Each row was made from one walk, in order. Every step used is in the known rows, and no mark comes twice. Write each row's walk.
Known rows:
r > d > p > u: [-12  -9   2  13  11  -2   9 -14 -15   2 -29  -3  12  28   4  20 -16  -6
  20  16  31 -18  27  21  21  24 -18   8  -4  12 -17 -30  39]
e > g > f > u > p > d > r: [-10  28 -20   2   4  -1   1  16  -6   7 -19 -49  -3   0  -5 -13   1  10
   9  13  42  -7  11  11  20  38  17   6 -12  20 -14 -10  25]
w > n > h: [-16 -28   9   0 -28  -9  13   3   3  -4  -1  -6  11  14  -5   6   8   3
 -10  13  21 -18 -13  -3   8  -9   1  -8 -11  -3 -13 -39  21]
p > u: [-16 -20   6   9  -7  -7   2  -3  -8  -8 -17 -23   8  22  -2   9  -4   7
   6  15  22 -13  10  13  20   7  -5   8 -11   8 -16 -18  23]
r > d > p > u > v: [-14   3   2   8  15  -3  15 -26 -18   6 -29  18   6  20   3  16 -12   2
  15  17  33 -18  31  15  23  30 -19   5  -5  14 -14 -41  42]
u > p > d: [-10  11  14  10 -10   3   4   6 -16  -3 -18 -29   5  15  -5  -8  -2  -7
   9  15  33 -17  20   9  30   9   5  -3  -4  12 -10 -32  35]
e > g > f > u > v > t: [-19   1 -27 -17  -2 -24  11   0  -5   7  -2   0  -2   0  -4 -21   3  37
 -14   4  31  -9 -11  -1   0  28  29   1 -22  15  -7   9   3]
h > v > n: [-18 -37  20   1 -11  -1   9  -3 -12   6  -7  11   7  17   1  10   1  22
 -10  10  23 -16  -6   3  26   7  10  -2 -12   1 -11 -14  21]
g > f > u > v > n > w: [-22  -5 -11  -6 -11  -3  15 -15  -4   9 -20 -10 -10  -9  -9  -3  21  15
 -18  17  28   0 -21  -1   9  15  16  14 -20   5  -9  -3  15]
v > t: [-17 -35  11   0 -16 -15   5   6 -15  -5  -2  -2  18  23   1  -5  -8  13
  -4   6  22 -21  10   6  10  -2  12   4 -11   9  -8 -17  16]
f > g: [ -7 -17  -2   1  -1 -10   2  10  -7  -6  12  -4   7  20  -1   3 -11   7
  -3   7  27 -18   4   2  12  10  12   5 -13   3 -10 -18  12]
t > v > u > p > d > r: [-14   4  21   8 -14   4  16   9 -15   2 -10 -51   7  23   0 -13  -2  32
   6  20  32 -24  37  13  31  25  -3   4  -4   5 -11 -47  48]
v > u: [-13 -18  -4   2 -19 -17   7  10 -12   4   5 -25  13  21  -4  -5  -2  12
   3   7  15 -20   2   5  19  16   3   8 -11  -1 -10 -20  22]
f > u > v > h > n: [-20 -28 -18  -8 -17  -8  16 -12  -6  -4  -4  -1  -4   5  -2  -5   9  22
 -23  -1  29  -7 -20  -8  10  11   9  -6 -20   5  -7 -20  20]
q > u > p > d: [-16  21   3   5 -15   4   0  -4 -22 -11 -32 -26   7  10  -7 -10  -1 -14
   6   9  28 -18  12   9  35  13   6   2   0  13 -10 -36  35]
q > u: [-19 -10  -8   2 -17 -11  -4  -8 -15  -8 -12   1  14  12  -2  -1  -2  -4
  -2   7  18 -21  -1   7  27   9  10   0  -5   7 -14 -22  20]
t > b: [-14 -32  12   2  -7 -10   5  -2  -5  -3  11  20  10  24   5   1  -9   4
  -7  13  28 -12   9   4  20   4  18 -12 -11   5 -14 -26  23]
n > h > v > u > p: [-15 -15  15   2 -29  -1  16  15 -10   6 -11 -48   5  15  -8  -2  11  40
  -2   2  24 -17 -17  -1  29   8  -3   0 -12  -2 -10 -34  34]
f > u > p > d > r: [-12   9   5  13  -3  12   1   3 -17   1 -30 -50   3   9  -3  -6  -5  -2
   7  11  39 -11  26  15  33  20   1  11  -7  15 -12 -32  39]
g > f > u: [-15  -5 -21   0  -4 -13   1   8  -2   6  -8 -23   1   8  -5  -5   4   4
  -1   9  28  -9 -17   9  20  21  16   3 -15  13 -15   4   9]
r > d: [-10 -21   1   6   0  -7   1  -2 -14   6   2   8  14  22   3  11  -9  -6
   8  16  28 -21  20   8  22  12   6  -6  -4   8 -11 -24  27]
b > t: [-13 -31  13   3  -9 -12  -7   7  -7  -5  14   2  12  25   3   5  -6   6
  -6  15  25 -18  10   9  12  -5  16 -12 -11   5 -13 -24  22]
e > g > f > u: [-12   4 -37  -6  -2 -20   1  10   3   8   3 -24  -2   2  -5  -8   6  18
  -3   9  29  -7 -17   5  11  29  26  -3 -19  12 -15  16   2]
g > f > u > p > d > r: [-13  18  -4   8   2   7   2  15 -12   5 -30 -49   0   6  -6 -11  -1  -2
  10  15  40  -9  12  15  28  30   8  11 -10  21 -14 -24  32]
p > d > r: [-11 -15  15  12  -2   0   4   5 -14   3 -13  -7  13  18   2   4 -15  -6
   5  13  29 -24  26  13  21  12   2   7  -4  11 -11 -43  37]
b > t > v: [-16 -30  22   2 -11 -10   1   0   0  -6  17   3   6  28   8   2  -2  30
 -13  24  30 -21  19  11  19  -5  19 -24 -11   3 -16 -24  25]
r > d > p > u > v > t: [-19 -11  12   1  10  -4  19 -24 -23   1 -32  18  11  25   4   7 -18  12
   9  12  32 -19  34  13  10  22 -14  11  -7  16  -9 -37  39]
n > h > v > u > p > d: [-11  -5  23   4 -24   5  20  15 -12   8 -25 -51   3  16 -10  -5   5  30
  -2   0  28 -20 -13   3  30  10   1   2  -8  -1  -6 -44  43]
w > n > h > v > u > p > d: [-14  -1  18   0 -30   3  27  11  -8   3 -20 -48   2  17 -12  -5   8  16
  -5   7  26 -14 -19  -1  17   6  -3   0 -11  -6  -4 -52  41]
h > n: [-15 -26   2   4 -14 -15   4   2  -9  -7   7  -6  10  18   1   9  -4   5
  -4   9  23 -14 -15  -1  11   8   3  -5 -10   7 -13 -26  25]
f > g > e: [ -7 -18 -20  -5  -6 -18   2  12  -2 -12  22 -15   5  14  -3  -1 -11  11
   2   5  29 -15   8   1   8  20  21  10 -18   7 -10  -2   4]

Write each row's walk:
[-11  12   6   7 -17  -3  10  13 -18   1 -14 -51   7  20  -9 -15  -2   4
   9   9  26 -17  13   7  27  21  -1   8  -7   5  -7 -33  38] : v > u > p > d
[-21 -47  24  -8 -30  -7  20   5  -5  -3  -8   2  13  21  -2   5   1  24
 -19   4  22 -17 -23  -3   0 -16   8  -5 -14  -1  -5 -36  19] : w > n > h > v > t
[-20 -22  19  -4  13  -3  23 -29 -19  -1 -22  35  11  33   8   5 -24  13
   1  12  39 -11  35  11   8  22  -3   2 -10  14 -10 -44  39] : r > d > p > u > v > t > b
[-15  -8   3  13   0  -8   8 -10 -10  -5 -30 -17  10  21   1  13 -10   5
  12  13  25 -13  18  18  18  18 -18  11  -9  11 -19 -28  32] : d > p > u
[-16 -29  13  -2 -16 -15   7   7  -3  -3  20 -21   9  33   3  -7  -1  41
 -12  18  23 -22  10  10  14   5  13 -16 -14  -4 -13 -25  26] : b > t > v > u
[-20 -33  26  -4 -18  -2  19 -13  -6   5  -9  18   4   0  -4   4  15  29
 -18  10  22 -20  -1  -9  24   6   5  -7 -13  -1 -11 -34  24] : u > v > n > h
[-18 -35  19   5 -22   2  13  -8  -9   7 -14   1   3  12  -1  16   8  18
 -14  14  22  -9 -15   1  12  -7  10  10 -12  -3  -8 -14  26] : h > v > n > w
[-18  -9 -45 -19  -8 -21  17  -1   5   3   7  -3 -10  -5  -4 -13  15  34
 -22   0  32  -2 -33 -12  -2  29  25 -11 -25   9  -8   2   7] : e > g > f > u > v > h > n
[-20 -21  -6  -1   3  -2  26 -25 -13  -2 -21  17   4  20   4  14  -7   8
   1   8  34 -11  12   4  10  26 -18  -2  -9  10 -11 -45  43] : r > d > p > u > v > h > n
[-13  -2  -3   5 -22  -9   6  13 -16  -1   0 -44  10  20  -7 -11   5  14
   9  11  22 -14  10   5  26  19  -3   7 -11   3 -11 -24  28] : v > u > p
[-11   2  18  14  -5   8   2  10 -19   0 -19 -27  10  15  -1  -2  -9  -4
  13  16  35 -19  35  11  30  15  -2   7  -1  15 -12 -45  43] : u > p > d > r
[-18 -11  11  -3 -35  -3  22  12  -6   2  -6 -41   5  17 -10   0  14  25
  -6   9  22 -12 -23  -5  16   4  -6  -2 -14  -7  -8 -43  33] : w > n > h > v > u > p
[-22 -21  -5   0  -8  -9  25 -20  -8  -9 -23   5   1  15   1   7  -1  20
  -7   5  29  -9   0   2   6  20 -18   3 -14   9 -13 -42  37] : d > p > u > v > h > n
[-18 -45  19  -5 -13 -13   8  -1 -10  -9   7  17  17  29   6  -8 -14  14
 -12   7  29 -14  12   3   8  -2  22  -6 -12   6  -9 -22  19] : v > t > b
[-16 -10  17  -1 -21  -7   6  11  -8  -7  15 -44   5  31   0 -12   6  42
  -6  22  29 -16  20  11  22   9   9 -18 -13  -1 -13 -27  33] : b > t > v > u > p
[-17 -32  16   0 -26  -5  17   2   1   2  -4   4   6  16  -4  13   6  14
 -14  11  22 -15 -24  -3  14  -9   3 -12 -13  -5 -10 -39  24] : w > n > h > v
[-19 -32  -6  -4 -27 -10  20 -13  -4  -5   2  10  -1   5  -2   3  14  13
 -23   7  26  -7 -17 -11  -6  -6   6  -2 -15   1  -4 -34  30] : u > v > h > n > w
[-20 -16  -1  -6 -10 -11  10 -12 -16   0 -14  -4   4  10  -3 -13  -3  24
 -16   3  29 -14   2   3  14  11  13   4 -17  11  -6 -15  14] : f > u > v > t
[-19 -62  36  -8 -19  -4  18   2  -5   0  -3  17  12  26   4   1  -8  41
 -23  -2  31 -15 -14  -3  12 -14  23 -11 -15   0  -7 -31  24] : n > h > v > t > b
[-17 -46  22   0 -23   0  11  -2  -3   2  -9  -6  10   6  -3   9  12  21
 -13   7  20 -21  -3  -3  23  -2   5  -5 -11  -3 -14 -23  20] : v > n > h
[-16   1   9   2 -23  -9  13   7 -11  -2   4 -50   5  23  -3 -15   9  39
   2  19  25 -18  19   8  30  19   2  -6 -10   0 -13 -23  31] : t > v > u > p
[-23 -22  20  -3   3  -8  22 -24 -13  -9 -25  26   8  27   6  -3 -20  24
  -6   9  34  -9  22   9   8  17  -4   5 -15  13 -11 -42  34] : d > p > u > v > t > b
[ -8 -10  -4  10   5  -7   7  -9 -16   9 -10  19  15  23   6  14 -15 -11
  16  13  32 -22  24  14  22  22  -4  -3  -1  11 -14 -33  34] : r > d > p
[-22 -58  32 -12 -27  -5  24  -1   0  -5   2  21  12  28   2   2  -5  25
 -28   4  30 -10 -20  -7   0 -18  18 -15 -17  -4  -6 -41  22] : w > n > h > v > t > b
[-19 -45   4  -5 -24 -12  18  -1   1 -10  13  -3   4  20   6  -1   6  34
 -19  10  27 -17  -2  -3  11   1  10 -23 -13   0 -12 -23  23] : t > v > h > n
[-16  -7  24   4 -25   9  25  15 -10   6 -20 -43   7  18  -8   1   1  18
  -2  10  28 -17  -5   2  17  11 -10   9  -9  -3  -6 -67  49] : w > n > h > v > u > p > d > r
[-13 -35  19   4 -19  -5  11   5  -3   6  -9   0   6  14  -2  13   4  30
 -10   4  24 -21 -19   0  25  -6   9  -7 -10   1 -12 -30  26] : n > h > v
[-11  -4 -25  -4  -3 -25   2  15   2   6  14  -2   6   8  -2  -5   2  15
   3  13  25 -14  -8   2   9  22  25  -7 -13  11 -15   4   7] : e > g > f
[-12   0  17  11  -9   7  12  16 -22   9 -19 -39   8  22  -4  -3 -10  18
   9   8  31 -19  14  11  29  23  -3  16  -6   7  -7 -47  49] : h > v > u > p > d > r
[-22 -19   1 -11 -10  -2  18  -7   1  11 -20  -8  -6 -10  -9  -3  21  31
 -20   7  28 -10 -25  -6  22  21  14  -2 -20   5 -13 -11  14] : g > f > u > v > n > h
[-19 -24  14  -5 -10 -15  11  -6 -17  -1  -2  19  11  16   0 -11  -5  21
 -10   8  26 -21  14   1  10   4  12   0 -12  10  -6 -27  19] : u > v > t
[-18 -39  17  -2 -14 -11   8   7 -17   0  -6   7  14  26   2   0 -11  27
  -9   3  25 -20  -5   5  12  -3  15   3 -11   7  -6 -16  19] : h > v > t
[-23  -6  -9  -8   0  -6  12 -11  -6  10 -13   2  -6  -3  -6  -8  14  19
 -14  13  28  -7 -14  -1  23  30  17   2 -19  10 -12  -3  10] : g > f > u > v > n
